In the rows, 128 means zero.
Known rows, with every step that occurs
f > t: [157 108 108 125 142 148 101 124 131 175 167 119 140 140 119 136 118 150
 120 125 126 101 119 147 152 154 119  86 138 103 115  91 110 131 152 151
 137 107 127 125 118 128 142 135 155 138 114  83 158 104 100  93  93 138
  97 142 134  42]
s > n: [164 109 104 118 129 132 100 124 133 183 137 112 104 146 117 121 111 153
  98 112 127  90 121 158 149 149  85 126 138 117 149 104 126 125 143 156
 133 100 138 133 127 154 141 166 162 133 107 101 153 101  84  85  68 126
  97 141 154 118]
t > g: [137 106 103 126 130 148  80 118 130 191 155 110 138 142 118 120 117 105
 116 122 122  89 114 149 154 145 103 107 145 119 119 113 114 121 144 162
 138 141 142 115 112 126 133 137 150 127 143  82 138 106  91 116 100 138
  93 157 151  86]
t > g > k: [141 114 103 123 131 145  89 123 146 183 156 112 148 137 113 122 114  98
 118 125 122  84  96 150 157 142 107  77 127 115 113 140  91 110 134 159
 127 157  88 112 118 132 135 139 149 138 137  87 134 106  85 113  99 137
 101 163 152 103]
f > n > t > g: [132 108 101 135 116 148  93 125 111 160 117 126 129 136 121 141 118  99
 125 126 116  97 119 143 155 148  99 122 163 108 198 117 126 122 143 162
 122 112 128 102 112 109 133 128 152 149 129  85 164 116  83 115  83 119
 102 168 156  46]
f > g: [161 109 109 122 133 151 102 120 133 191 156 114 138 140 118 128 114 152
 117 120 129  96 119 154 150 140 114 210 141 115 110 100 118 127 146 154
 138 138 137 121 114 128 135 145 153 133 124  81 140 105  99 115  90 140
  96 150 144  92]
n > s > w > a: [142 132 101 159 114 153 122 117 129 161 174 106 130 122 119 128 133 160
 131 117 138 129 121 144 169 140  78 139 143 125 132 102 140 137 151 163
 121 130 114 145 107  95 146 144 191 151 112 101 146 132 112 125  24 135
  93 121 148  85]
f > k: [150 114 108 123 132 143 101 122 135 187 157 117 144 139 118 133 115 161
 108 121 126 100 110 146 151 142  84 206 132 113 117  98 120 125 139 153
 137 128 121 124 111 135 139 142 157 132 121  86 147 107 100  94  88 134
  98 149 143  91]
w > n > s > g: [ 98 108 105 144 143 155 117 121 124 189 134 122 157 130 116 139 119 149
  82 110 143  78 112 147 157 145 106 101 148 120 143 112  98 121 146 163
 131 149 117 146 130 101 135 114 151 163 129 132 169 117 115 121  10 128
 111 136 160  84]
n > s: [151 112 108 146 133 153 119 120 123 187 181 120 144 132 121 136 126 158
 107 122 148  84 130 142 156 142  89 124 145 116 119 105 125 123 140 153
 136 117 130 140 117 123 144 131 164 157 118  93 148 104 111  92  42 142
 102 136 148  85]
g > n > t: [158 111 103 135 121 151 125 127 119 162 128 122 139 135 119 134 127 146
 130 130 119  88 135 147 150 149  81 146 143 116 190  98  50 126 138 153
 129 102 151 126 118 125 142 143 151 147 114  95 148 106  83 100  85 102
 100 147 157  97]
s > n > g > k: [153 115 105 115 123 136  86 128 144 179 150 120 107 145 113 114 106 123
  95 112 120  79 105 164 146 150  84  89 128 119 120 137 107 111 140 156
 126 134  82 116 146 158 139 162 156 124 100 119 151 102 101 106  75  65
 101 145 156 132]
g > n > s > w: [138 104  99 159 116 146 119 116 130 144 144 119 129 125 118 142 132 156
 141 127 133  95 124 147 159 141  96 147 143 124 136 103  67 125 137 150
 122 112 138 147 125  77 132 154 199 148 116  95 145 104 101  97  17 129
 122 127 153 105]
g > n: [156 107 106 123 126 150 108 124 138 187 120 115 146 141 116 120 120 153
 125 123 121  90 130 147 153 151  86 135 146 119 128 101  53 126 142 153
 136 103 157 128 135 119 143 141 157 139 118  87 142 100  84  90  85 122
 104 149 150 117]
s > w: [140 100  97 130 124 143 112 116 142 158 158 104 125 129 117 134 121 159
 136 115 117 101 117 152 154 146  94 135 140 124 120 100 128 129 143 154
 128 116 129 139 100  88 133 157 189 116 117  85 144 100  91  95  81 123
 105 140 143  93]
f > t > g > s: [145 115 108 149 140 143 112 120 135 170 161 120 134 140 119 130 117 102
 137 147 111  91 103 150 150 143 139  78 129  99 120 109  99 117 145 150
 134 130  52 108 122 124 137 135 157 140 140  92 144 116  90 115 140 138
 106 146 150  33]
t > g > s > w: [127 107  98 149 120 141 118 111 143 152 153 107 123 127 120 128 121 106
 149 139 103  90 105 153 156 134 116 128 125 115 128 114 110 117 138 148
 124 136  54 117 106  81 123 152 190 125 140  91 131 114  79 118 128 128
 110 144 154  86]
s > w > j: [149 120 103 150 139 133 110 119 134 164 174 103 120 108 122 126 126 157
 165 109 122 123 101 155 164 137 111 124 163 121 129 100 150 135 158 170
 137 119 125 130  96 108 132 148 184 109 124  88 111 137  94  98  83 133
  83 137 135  93]
g > s > w > m: [144  32 103 152 124 139 145 114 151 162 138 107 124 125 119 130 117 144
 156 129 108  76 118 161 154 138  90 140 146 114 117  98 129 127 145 148
 123 115  46 128 106  80 170 147 200 131 115  86 151 118  84 102 135 115
 122 127 147  91]
n > g: [146 111 108 120 129 155  85 120 135 193 166 110 140 139 119 118 112 131
 103 111 118  75 123 152 146 142  80 127 150 117  97 109 123 129 144 157
 133 132 140 115 128 126 141 134 144 111 124  94 141 104 120 113 105  72
  89 152 149  92]
n > g > s > w > f > k: [127 112 105 150 119 143 109 117 154 156 169 114 118 123 117 111 113 138
 142 122 101 172 100 156 151 139 103 232 130 113 108 103 124 136 143 147
 119 141  31 115 122  93 142 151 186 109 125 106 140 107 105 120 141  69
 110 138 150  84]
n > g > s > w: [132 108 105 147 117 144 122 114 153 154 164 109 120 125 118 122 121 132
 143 126  99  85 117 156 149 137  96 145 130 113 109 108 122 121 141 149
 125 131  46 118 115  85 126 148 178 105 123 107 137 107 104 114 139  61
 112 141 152  95]
n > g > s: [146 119 112 142 127 155 120 122 141 188 165 116 141 137 118 113 115 129
 120 128 110  76 124 150 141 141  87 140 134 109 103 112 114 118 141 152
 134 131  62 109 134 121 138 135 147 121 123 102 137 110 112 111 151  67
 102 146 152  94]
g > n > s: [155 112 112 149 125 154 112 125 124 180 138 121 150 134 118 133 127 154
 113 128 142  82 134 144 153 144  86 138 149 119 129 104  59 123 137 151
 135 109 149 140 139 121 147 130 167 166 120  95 148 106 105  89  33 131
 114 135 155 105]
f > w: [156 102 111 127 123 145 100 117 134 186 157 111 146 141 119 133 114 159
 111 108 126 100 123 138 153 142 113 103 215 125 120  97 128 129 151 163
 119 115 144 114 109 140 135 168 161 121 123  80 138 105  88  97  95 134
  95 143 134  88]
n > t > g > s: [146 115 106 153 124 151 135 123 118 165 159 122 128 135 122 130 123 100
 135 146 110  79 118 144 150 139 102 121 129 107 185 116  96 116 140 154
 128 140  57 109 100 123 136 133 150 150 137 102 138 115  76 122 145 116
 104 150 166  73]
s > g > k: [110 118 103 116 148 142 114 121 152 193 161 114 165 143 110 121 109 142
 104 114 122  94  98 148 156 144 111  66 127 121 105 128  94 112 141 162
 126 158  80 130 104 128 134 126 144 133 110  86 139 103 104 110  65 120
 101 154 148  96]
w > s: [152 118 114 123 140 142 129 120 153 197 152 109 137 152 122 112 121 155
  95 103 119  54 112 138 157 144  90 119 167 114 116 100 119 117 141 154
 131 117 147 125 124 117 126 140 149 158 137 104 164  89  97  95 115 122
 115 144 151  93]
n > s > g > t: [122 116 104 151 145 151 110 119 126 172 189 113 143 129 110 133 121 148
 100 124 143  88 119 147 158 127 103 125 142 117 106 108 129 122 159 158
 127 135 115 145 104 118 135 112 149 156  97  95 145 113 125 111  15 129
 104 135 162 141]
w > n > g: [133 105 110 119 126 157  82 123 139 192 122 113 142 140 118 123 107 133
  95 105 118  72 120 156 147 149  79 125 151 119 130 112  99 130 150 164
 132 139 135 113 148 108 139 129 143 125 135 129 161 116 114 122 102  65
 101 153 152 102]
g > s: [159 115 112 142 135 147 137 123 139 185 152 114 146 141 119 121 118 154
 127 132 115  84 127 144 150 139  91 135 132 107 118 104 105 119 140 155
 134 110  56 125 123 121 138 143 158 139 126  88 133 111  89  91 138 122
 106 141 148  94]
t > g > n > s > w: [123 107  97 157 114 148  94 112 121 149 135 116 128 123 115 140 134 105
 142 132 133  87 113 150 158 139 113 130 147 124 134 113  67 116 140 150
 125 137 148 140 121  77 127 149 200 150 135  97 147 109  92 114  25 139
 117 136 163  95]
f > s > n > t: [160 117 111 149 125 134 149 128 115 156 144 134  89 147 121 142 124 150
 107 119 114  98 121 154 147 148  85 158 110 135 216 103 124 130 144 146
 127  98 142 153 115 143 142 169 167 157 100 114 179 117  79  94 132 105
 105 142 164  91]
f > t > g > n: [141 112 106 130 137 148  75 123 127 165 126 120 138 141 118 131 119 100
 134 137 119  97 108 149 154 151 130  80 146 109 130 104  44 125 150 155
 139 119 155 118 141 124 134 142 158 142 134  84 153 114  84 113  96 139
 102 153 148  52]
t > g > n > s: [135 112 106 150 124 156  89 121 116 179 138 119 145 133 116 129 130 101
 120 134 144  74 125 145 152 138 102 120 149 116 133 115  56 116 141 154
 139 135 158 128 135 118 139 136 164 159 145  92 148 115  94 108  41 142
 109 145 162 102]

Rows
[107 118 107 144 141 154 113 119 122 195 180 118 157 136 116 127 120 150
  98 114 143  87 114 144 156 138 103 104 145 117 112 107 126 122 147 159
 138 144 125 147 107 120 139 113 153 152 109  98 154 109 125 114  15 128
 100 138 153  69]	n > s > g
[136 112 104 155 114 144 126 126 116 152 112 125 131 135 123 137 124  95
 140 140 105  91 120 141 149 143 103 126 152  99 200 121 113 117 137 151
 121 109  48  95 116 103 133 127 154 159 134  85 155 117  75 119 130 117
 113 161 163  46]	f > n > t > g > s
[140 102 104 169 111 145 148 121 124 127 115 118 114 124 122 157 122 149
 146 127 103  97 117 160 154 134 123 228 127 111 216 106  81 124 148 146
 114 143  36 119 106  69 130 154 187 147 125 136 155 124  71 141 117 105
 124 134 161  86]	f > g > s > w > n > t
[132 102  98 148 110 147 121 122 133 126 126 118 110 123 115 136 125 151
 150 114 110 190 123 146 163 154 104 148 166 118 202 103 137 151 143 158
 103  84 109 119 100  69 154 149 187 137 112  83 166 105  78 105  71 110
 111 151 147  49]	s > w > f > n > t
[112 121 109 116 146 146 122 120 155 195 120 112 154 152 114 107 115 147
  93 103 113  56 106 131 154 141 108 107 168 117 124 101  50 109 147 161
 136 130 156 126 127 109 117 133 140 160 131 100 167  97 100 112  84 111
 122 143 157 100]	w > s > g > n
[160 116 103 121 123 142  81 129 138 162 162 112  84 142 113 113 102 128
  98 116 120  81 120 162 145 137  77 149 139 123 123 110 132 127 159 153
 122 113 129 120 138 153 140 163 154 123  89 115 152 105 107 111  84  62
  89 143 165 187]	s > n > g > t
[144 111 103 153 122 139 143 116 148 154 152 110 127 129 121 131 121 155
 147 128 106 101 121 151 159 139 102 147 123 114 122 101 114 120 136 148
 122 114  50 129 108  86 129 155 193 126 122  92 135 109  85  98 129 115
 113 139 146  95]	g > s > w
[114 117 106 154 136 147 100 125 121 162 146 121 144 130 112 138 116 147
 107 123 137  99 122 140 154 128 104 126 162 119 121 110 148 123 154 155
 116 109  98 134 118 103 136 109 153 160  95  81 164 112 120 112   4 128
 112 151 159 116]	f > n > s > g > t
[149 114 114 113 118 129 102 121 149 182 141 111  96 157 117 105 113 136
  74  93 115  48 105 142 146 140 105 100 238 125 138 109 142 119 158 156
 112 120 154 104 142 161 116 193 155 138 127 123 179  91 103 117 100  68
 106 137 156 107]	f > w > s > n > g
[137 111 109 120 126 161  78 123 145 190 128 117 140 137 115 104 113 130
 112 107 116 170 120 146 145 152  92 140 180 113 117 114 140 147 149 160
 122  98 125 101 145 112 153 130 150 120 117  81 165 102 113 110  99  76
  96 163 145  63]	w > f > n > g
[142  99 111 153 118 147 106 121 121 178 130 117 147 131 116 146 123 157
  98 109 147  88 125 140 158 146 111 101 220 126 151 104 112 133 150 162
 116 124 128 127 134 120 142 151 172 158 130 120 162 110 100 107  35 139
 112 131 144  88]	f > w > n > s
[129 118  99 169 129 143  94 117 116 152 154 110 123  98 120 130 140 107
 173 128 141 108  96 150 166 129 128 124 163 125 144 115  92 128 159 164
 140 137 138 135 116 100 135 140 196 144 146  97 120 145  93 120  27 148
  99 134 159  98]	t > g > n > s > w > j
[150 108 103 115 123 135  84 124 134 185 150 115  96 144 117 110 106 131
  98 111 119  78 121 160 138 150  80 131 143 120 130 112 128 126 148 154
 132 116 140 118 141 155 143 158 156 116 105 115 157  98 108 107  77  66
  91 148 158 120]	s > n > g
[142 110 107 147 131 148 113 118 136 187 150 115 138 139 119 119 118 103
 126 138 112  82 113 145 152 136 108 119 131 107 122 116 102 114 141 154
 134 140  63 110 119 124 132 137 157 139 146  91 133 116  79 110 144 132
 100 153 158  87]	t > g > s
[138 108 103 134 130 152 114 120 148 138 168 115 117 131 116 129 120 155
 142 118 116 193 105 154 160 156 137  99 147 115 122  90 123 151 156 153
 117 104 118 130 105  90 149 158 190 121 118  85 158 101  92 107  89 133
 103 134 132  36]	s > w > f > t
[169 117 106 150 120 131 157 127 118 156 142 123  91 144 117 133 116 150
 118 132 112  84 124 152 147 148  83 140 125 107 216 105 108 119 138 149
 122 100  54 123 118 149 141 165 163 155 108 119 154 110  69  97 113 104
 104 136 169 106]	g > s > n > t
[129  37  96 163 108 144 142 113 125 138 142 116 108 124 120 141 124  87
 166 140 106  68 108 162 153 140 100 128 145 114 180 109 123 119 145 155
 116 138  44 116  93  83 167 141 189 142 122  91 155 135  73 134 140 101
 114 136 166  69]	n > t > g > s > w > m
[126  92  99 137 121 141 113 119 145 159 114 108 125 131 120 141 117 155
 126 107 117  99 117 154 155 147  94 130 139 127 149 101  99 128 146 160
 122 120 117 130 122  69 132 155 180 129 126 119 158 111  82 107  74 122
 114 140 145 106]	s > w > n
[145 112 105 122 130 152  93 126 150 185 170 114 151 137 117 120 113 124
 116 112 119  78 104 154 147 147  86  91 135 112  95 136 103 116 141 158
 127 151  86 109 131 130 140 134 146 122 111  98 137  99 114 105 105  69
  98 152 148 106]	n > g > k
[142 109 101 128 128 151  79 123 134 183 116 114 145 142 114 121 123 102
 123 129 120  87 119 149 151 145  98 125 147 120 129 109  53 120 142 159
 136 129 167 116 133 126 132 140 155 141 139  84 137 111  79 111  90 132
  99 158 157 107]	t > g > n
[136  34 100 159 119 149 125 113 132 163 159 113 128 117 121 144 128 146
 139 123 142  70 122 157 154 144  88 130 161 121 115  99 149 129 150 152
 124 122 115 147 107  75 177 137 205 149 113  88 163 121 110 106  37 130
 116 118 151  79]	n > s > w > m
[146 109 112 150 123 151 108 125 120 179 135 125 152 130 118 140 125 153
 110 119 141  87 129 141 153 147  92 129 163 110 136 109 139 125 139 150
 125  92 116 129 133 108 144 121 166 160 120  77 163 103 114  88  25 140
 114 148 147  60]	f > n > s
[138 115 102 132 124 153 101 124 113 170 163 121 128 139 119 131 123 103
 122 128 122  83 120 150 154 144  95 116 147 117 179 113 109 124 139 162
 127 138 136 115  97 129 143 132 147 144 132  96 141 113  85 121  94 120
  94 155 162  71]	n > t > g
[165 112 100 129 117 130 121 128 114 157 143 123  90 142 117 136 117 148
 104 120 125  95 123 154 148 150  77 134 137 114 211 102 115 127 145 158
 128 102 128 130 111 153 145 163 161 148 103 115 160 111  79  96  64 111
  96 139 162 103]	s > n > t
[167 116 107 130 137 163  92 125 144 172 173 114 121 141 112 113 110 151
 122 123 127 176 122 151 155 133 124 242 150 119 108 101 125 148 157 151
 119 125 126 115 109 132 150 149 151 133 113  82 134 104  90 118  93 137
  91 148 153 163]	w > f > g > t
[113 111 101 118 144 154 102 120 134 190 123 111 161 139 111 119 111 145
 109 117 117  92 121 144 152 143 104 114 149 118 123 100  52 124 144 160
 137 127 150 130 121 115 135 128 145 130 107  88 146 108  97 107  62 111
 102 152 154 102]	s > g > n
[143 109 101 127 124 152 108 120 161 154 161 113 129 125 113 124 115 145
 141 115 118 183  92 158 166 146 141 191 134 124 115 127 102 139 144 149
 110 149  72 120 100  99 142 162 185 124 116  92 134 100  82 116  75 138
 107 143 139 103]	s > w > f > g > k
[138  99  99 125 126 147 117 117 150 159 161 108 119 129 116 116 116 158
 134 113 120 184 117 151 163 152 104 138 150 126 120  96 126 147 146 160
 115 112 130 132 101  90 146 156 190 117 119  86 145 101  91 104  84 127
 100 135 143  92]	s > w > f
[137 104  99 157 121 147 116 114 128 156 177 115 130 120 122 144 128 157
 130 121 139  94 123 150 161 141  98 138 143 123 124 105 133 126 141 153
 123 118 119 148 101  82 133 148 196 142 110  97 148 103 109  98  27 139
 114 127 147  87]	n > s > w
[123  31 100 149 110 136 114 113 149 150 103 113 123 124 119 129 112 117
 159 123  97  74 119 160 141 141  90 145 165 106 117 111 147 125 151 151
 115 103  38 103 140  61 169 135 194 118 110  79 167 121 102 123 134  55
 123 147 150  64]	f > n > g > s > w > m
[138  33  97 130 123 139 117 114 147 167 143 106 124 125 119 133 116 145
 143 119 120  81 122 164 154 146  91 130 154 121 111  95 136 135 149 159
 124 114 128 131 102  82 177 148 196 121 107  79 159 118  94 100  87 115
 109 134 139  94]	s > w > m
